Each row comes from the steps of one path. Every step used is in the known rows, and no mark comes twice. Write the path behind each row, first mark first.
Known rows
kebav, vuruk, zudom, bimi: [ -4 -23   5  -6 -25 -31 -11  68  19  46   9  -5 -39 -27 -27  17   0 -25
   6 -10  30  -9  21 -14  -8 -15  29  21  12  -4]
kebav, duka, kapos, bimi: [-26  18  16   4 -29  -3 -14  43  11  13   0 -18 -18 -12 -12  17  -4  39
 -38  12 -42  -5  14  15  25  12 -13  -8  -4   8]
tefos, vuruk, zudom, bepigot: [-41 -30  19 -25 -20 -58 -30  43   2  15  14  10 -18 -34 -46  28   4 -20
   1 -26  51  13  -1 -49  20  81  19 -10   0   5]
bimi, zudom: [-16   4  21   5   7 -14  -2  21  -1  29   5  15   9   7 -14  39   3  -5
 -23  -5  17  29  24 -23  28  38   2  12  28  -4]
zudom, vuruk, kebav, duka: [ -9  11  23  18 -17 -12  -6  53   9  10  42   0   8  12 -27  51 -32 -43
 -45 -31  -8  12  19  -1   7  39 -34 -38  27 -21]
bepigot, zudom, defo, duka, kapos, bimi: [-11  55 -15  -3  -2  -3  -5  31 -21  24 -37 -19 -11  -5  -5   9  36  61
   7  12 -32 -14  18  11  51 -29 -17 -20   0  27]
bepigot, zudom, bimi, kapos: [-34  28 -11  -7   4  19 -16  28 -35  24 -12  -5  12  -9  30  57  14  16
 -12 -34  16  -2  18 -47  24   7  17  18  24   5]
defo, duka, kebav: [  1   4  27  35 -16 -13   1  10  18  50  11  17 -51   1 -31 -11 -12  36
 -31  10  -4   8  48  -6  43  -2  -6 -28  19  37]
defo, duka: [ -2  11  16  22 -15 -21   3  17  17  28  -9  19 -24   6 -30   0 -14  18
 -30   4 -12  24  46  -1  44   4  -5  -6  17  36]
bepigot, zudom, vuruk: [-29  21  -9  -2   2  11 -28  24 -40  30   1 -11  -1  20 -23  33  -9 -23
 -13 -32  28  -4  26 -34  12  50 -23 -17  19  -6]
zudom, bepigot: [-14 -10  26  -2 -16 -36   1  21   2  20  12   8  -5   3 -15  31 -10 -19
 -25  -7  42  26  27 -14   9  51   9   0   4  27]
kapos, bimi, zudom, vuruk: [-23  36  -6 -17  33   5 -24  52 -34  26  -2 -19  24  22 -27  36  32 -27
 -17 -15   9  24  -2 -18  21  47 -58 -12  23 -24]
kebav, duka, kapos, bimi, zudom, vuruk: [-27  46  -3  11   9   6 -30  71 -27   8  -1 -36  25  12 -18  33  28  24
 -33   5 -20  -7   2   8  27  45 -67 -24  34 -37]
gare, duka: [-10   6  36   1   0 -14   2  14  17  40  29  35 -21   6   0  20 -31 -13
 -15  16 -14  17  21   2  11  29   3  27  -5  30]
gare, duka, kapos, bimi, zudom: [-22  35  17  -9  23   0  -5  52  -8  35  13  -5   7  -3  17  35  15  25
 -15  44 -40   1  -9  22  18  38 -33  24   9  -5]
vuruk, kebav, duka, kapos, bimi, zudom: [-20  27  23   3 -11  -2   3  75   4  10  22 -26  22 -19   5  69   8  16
 -48   7 -48   2  -7  19  22  31 -23 -24  36 -33]
bepigot, zudom, vuruk, tefos: [-19  15   6  -4  -4   4 -19  24 -34  16  -2 -20  14  19   0  33 -22 -20
  -7 -32  20 -13  19 -35  11  24  -9 -30  28 -22]
duka, kebav, vuruk, tefos: [ 10 -31  55   6 -31 -22   0   9  52  58  26  14 -52  -8   3  -6 -49  -9
 -30  -1  13 -13  49  -8 -13 -38  26 -11  17  -7]
kebav, vuruk, tefos: [  5 -26  41  -7 -28 -34  -3  13  51  36   5  13 -27  -3   1   8 -53 -31
 -27  -8   6   7  45  -4 -10 -34  29  14  14  -6]
zudom, vuruk, tefos: [-10  -2  19   2  -2 -26 -10  21   2  13  12  -6   9  23 -13  21 -29 -34
 -18 -20  11  10  20 -22  13  11 -18 -16  10 -18]
kapos, bimi, zudom: [-19  23  14 -20  14   5  -7  39 -17  30  -4  -5  11   3 -11  38  26  -4
 -23  -6   0  29   2 -18  26  32 -14   5  19   0]
duka, kapos, bimi, zudom, defo: [-14  28   4 -14  24 -26   1  32  -4  23 -13  -7  14  -4  -2  33  43  27
   5  16 -13  13   3   5  37  -7 -23  13  -9  -7]
vuruk, kebav, duka, kapos, bimi: [-20  14  26   0 -31  -8   2  61  22  11  30 -20  -7 -23  -6  51 -18   9
 -50   3 -60   0   1  23  13  12 -15 -22   3 -13]
bepigot, zudom: [-26   6  11  -4 -17   9 -10  11 -19  33  -5   4 -13   1 -10  33 -16  -1
 -19 -22  16   1  29 -33  19  34  24   0  15  14]
zudom, bimi: [-17   7  12  12  -4 -18  -3  34  -4  20   6  -2  -8  -1  -8  30   2  -7
  -8  -6   8  18  13 -13  14   8  22  11   2  12]
defo, zudom: [-12 -11  10   6 -15 -21  -9  -7  19  26  -8   2 -13  22 -13  23 -29 -10
 -18   2  -3  30  31  -4  13  16   1  40 -19  13]
duka, kapos: [-28 -13  11  14 -22 -34  -4  13  26  24   4   2 -22  -7 -15  19 -24  14
 -30  16 -15   5  34   3  21  17   2  22 -13   2]
tefos, vuruk, kebav, duka, kapos: [-41 -11  33  15 -32 -42 -18  38  42  -4  29   8 -14 -36 -19  46 -42   4
 -49 -10 -51   1   4  -1  22  47   6 -19  11 -30]
vuruk, zudom, defo, duka, kapos, bimi: [ -1  19 -14  -6 -10 -42   0  55  11  30 -19 -14 -27 -25 -37  -2  41  51
  15  19 -22  -9   9  11  58 -38 -25 -10 -19  27]
duka, kapos, bimi, zudom, vuruk: [-35  33 -16  -3  26  -5 -28  59 -28  20  -5 -37  20  15 -18  33  28   1
 -20  10 -10   2  -1  -1  24  43 -69  -4  13 -40]
kebav, duka, kapos, bimi, zudom: [-24  31  15   7  -8   4 -14  58  -7  15  -3 -23  11  -9  -3  35  20  49
 -36  14 -30  -2   4   9  34  29 -19  -9  29 -14]
defo, zudom, vuruk, kebav, duka: [ -3  10  11  24 -17 -15 -12  38  10   2  26 -19  15  31 -19  53 -39 -41
 -35 -21 -17  19  17  16   1  35 -46 -13  11 -27]
kebav, duka, kapos: [-22  -2  23  29 -36 -23  -7  26  25  13  12   1 -21  -9 -16  17 -28  39
 -42   9 -24  -6  37   8  26  16   2   4   6   5]

Write each row's path
[-14   8   1  37 -23 -25 -13  42  17  -3  20 -35  12  21 -10  50 -40 -14
 -40   3 -39  -1  16  34   3  32 -55  -5   3 -43] : defo, zudom, vuruk, kebav, duka, kapos
[-25  50  -1  -5  40   2 -23  67 -26  31  13 -21  19  18   3  31  20  -1
  -9  36 -30  -4 -12  20  15  55 -81   8  14 -28] : gare, duka, kapos, bimi, zudom, vuruk
[ -9 -11  17   3 -17 -36  -5   6   3  14  -4  -9   6  24  -6  32 -15 -15
 -12   2  33  30  26   2   3  47  -1  24 -11  17] : defo, zudom, bepigot
[  9 -11  51   7 -11 -10  -7  16  48  76  44  38 -69  -2   2  -5 -46 -16
 -22  22  -2 -10  45  12 -20   2   1  16   8  19] : gare, duka, kebav, vuruk
[  3  10  22  -2  21 -34   7  12   3  27  -1  27  15   9  -6  38  22  -4
   6  -9  26  30  27 -20  37   3   4  12   9   5] : bimi, zudom, defo
[-18  21  12  33  -2 -18  -7  72  -3   3  33 -22  32   6 -10  67 -10  -7
 -46  -3 -17  -4  13  15  17  52 -55 -33  51 -59] : bimi, zudom, vuruk, kebav, duka, kapos
[-25  23  18 -11   0  -8  -6  38  10  35  15  -1 -23  -5   8  18  -9  15
 -16  41 -53  -2  -3  26  11  20 -24  25 -24  16] : gare, duka, kapos, bimi
[ -7  39  15   2   7 -15  -1  46  -3  10  -8  -9  17  -5   2  32  40  50
  -7  10 -19   4   5  12  41  -7 -20  -7  12  -5] : kebav, duka, kapos, bimi, zudom, defo
[-17  22  19 -25  14  -8  -7  50 -31  22   2 -15  27   5  -6  49  39  -9
 -14  -3  36  31  -3 -13  15  62 -13  -8  27   5] : kapos, bimi, zudom, bepigot
[-26  22   1   4  -7  12 -11  35 -41  23  -5 -15  -2  -2   5  44   9   7
   2 -19  18  -8  11 -29  13  21  33  -2  20   7] : bepigot, zudom, bimi
[-29  28  -8  -7  24  -9 -11  75 -19  16  22 -40  32   5 -11  67  16 -29
 -32   3 -29   6 -15  10  11  46 -72 -21  20 -59] : duka, kapos, bimi, zudom, vuruk, kebav
[ 27  -9   9  -2 -22 -54   2  39  48  50 -11  30 -50 -19 -46 -13   4   2
  12  -7  22   2  54   3  29 -55   4   4  11  29] : kebav, vuruk, zudom, defo, duka
[  2 -26  39   8 -27 -18 -11   8  48  67  24  23 -66  -7 -20  -5 -38 -13
 -31  -1  18  -3  58  -8 -11 -12  11   3   7   8] : duka, kebav, vuruk
[ 22 -38  28  -9 -25 -45  -4  23  46  72  26  25 -71 -25 -36  -4  -5  -9
  13  -9  45 -17  45 -17   4 -44  16  -1 -11  11] : duka, kebav, vuruk, zudom, defo
[ 13  18  14  17  -2 -43  14   5  22  26 -13  31 -19  12 -25  -1   7  19
  -1  -1  -3  28  46  -1  53 -31  -3  -4   0  46] : zudom, defo, duka
[ -3 -36  15 -16 -36 -35 -11  40  43  56  10  16 -50 -23 -40   8 -26 -32
 -14 -13  31  -5  42 -17  -2  -4  18  20   6   0] : kebav, vuruk, zudom
[ 32   4  31  24 -11 -35   2   3  52  59   1  35 -63   1 -25 -27  -9  17
  -7   9  10   0  69  10  23 -62  -2 -14  14  34] : zudom, defo, duka, kebav, vuruk
[-28  18  10 -12   6 -19  -7  59 -24  16  -2 -31  24  -7   0  42  37  18
 -22  21  15  10  -2   6  18  57 -24   0  19 -11] : duka, kapos, bimi, zudom, bepigot
[-18   4  25  14  -8 -27   1  21  27  34  24  17 -25  -3   6  17 -35  15
 -18  39 -36  -3  21  21  11  28  -9  33 -15  14] : gare, duka, kapos
[ 12 -29  48  -8 -27 -28  -4  58  27  73  54  18 -61 -23 -14   6 -18 -18
   2  21  53 -27  29   3 -24  34   4  -5  13  22] : gare, duka, kebav, vuruk, zudom, bepigot
[-42 -31  14 -21 -18 -44 -32  30  20  25   8  24 -32 -34 -53  17  -8 -14
  -5 -27  14   9   3 -51  31  53  21   4  -6  -4] : tefos, vuruk, zudom
[  2 -20  11 -16 -12 -47   5  24  18  34  10  23 -21 -14 -37  21  10  -7
  20 -17  34  11  21 -28  34 -14  17   8 -23  23] : vuruk, zudom, defo
[ 11 -28  42  -6 -23 -18  -9  43  44  85  49  30 -78 -26 -18  -4 -32 -13
  -2  20  16 -27  33  -1 -13   4   5  10   4  15] : gare, duka, kebav, vuruk, zudom
[ 33  14  30  27   8 -29   3  19  33  61  -3  32 -36   4 -16 -10  16  26
  -5   8  19   5  61   7  31 -42 -11 -17  46  14] : bimi, zudom, defo, duka, kebav, vuruk
[-26  28   6   5 -14  -4 -13  75   1   6  31 -36   5   0 -19  49 -11 -15
 -46  -6 -48  -5  -2  24   8  29 -61 -40   8 -35] : zudom, vuruk, kebav, duka, kapos, bimi
[-17  41  -2  11   7  -8  -7  54  -9  25 -25 -22   3  -2 -15  13  31  55
 -29  34 -39  10  15  17  52  11 -40  -9  33   1] : defo, duka, kapos, bimi, zudom
[ -9  32  -8  22  -9 -22   0  12  -8  22 -30  -1 -13  -2  -6   8  10  61
   4  11 -14 -16  41   6  53 -22   0 -11   8  28] : bepigot, zudom, defo, duka, kapos
[-15 -26  19 -14 -30 -44  -2  47  -4  29  20   0 -12 -19 -33  32   4 -16
  -3 -13  62   9  17 -29  16  54  15  -5   1  19] : vuruk, zudom, bepigot
[-51 -11  -5 -22  -1 -31 -38  46   3  15   0  11  -9 -44 -13  40  23   2
  -2 -37  17   7 -11 -70  37  24  11  23   2 -13] : tefos, vuruk, zudom, bimi, kapos
[-18  31   3 -18  33   2 -10  70 -27  22  27 -23  35  14 -19  71  18 -57
 -29 -22  -7  28 -14  -9   9  49 -62 -27  30 -44] : kapos, bimi, zudom, vuruk, kebav
[ -2  30  15 -27  30 -14   3  27 -12  27  -9   8  17   8  -7  38  46   0
   8  -8   8  35   1 -16  34  -4 -13   5   2   6] : kapos, bimi, zudom, defo
[ 39  -4  47  20 -18 -41  12   5  56  51   4  25 -52  -1  -4 -27 -21  22
  -2   7   3  -8  60   9  22 -85  12 -29  23  24] : zudom, defo, duka, kebav, vuruk, tefos
[-22 -23  15 -27  -3 -63 -22  18  25  22   3  33 -26 -31 -48  18  11 -12
  24 -30  24  12   0 -51  41  17  23   6 -23   6] : tefos, vuruk, zudom, defo
[ 22  24  27  33  20 -23  10  12   6  43   3  25 -15   9 -16   6  33  48
   0  10  15  13  41  -9  59 -16 -15 -30  34  24] : bimi, zudom, defo, duka, kebav
[ -8  15  10  -9   0  -9  -2  -2 -14  32  -7  16  -8   5  -3  32   4   2
  12 -27  24   3  29 -31  26  -1  25   2  -4  24] : bepigot, zudom, defo
[-24  28   0  -9  21  -9 -18  61 -22  10  -5 -49  37  11   4  37  15   5
 -15   8 -16  -6 -11  -1  21  17 -57 -17  23 -53] : duka, kapos, bimi, zudom, vuruk, tefos
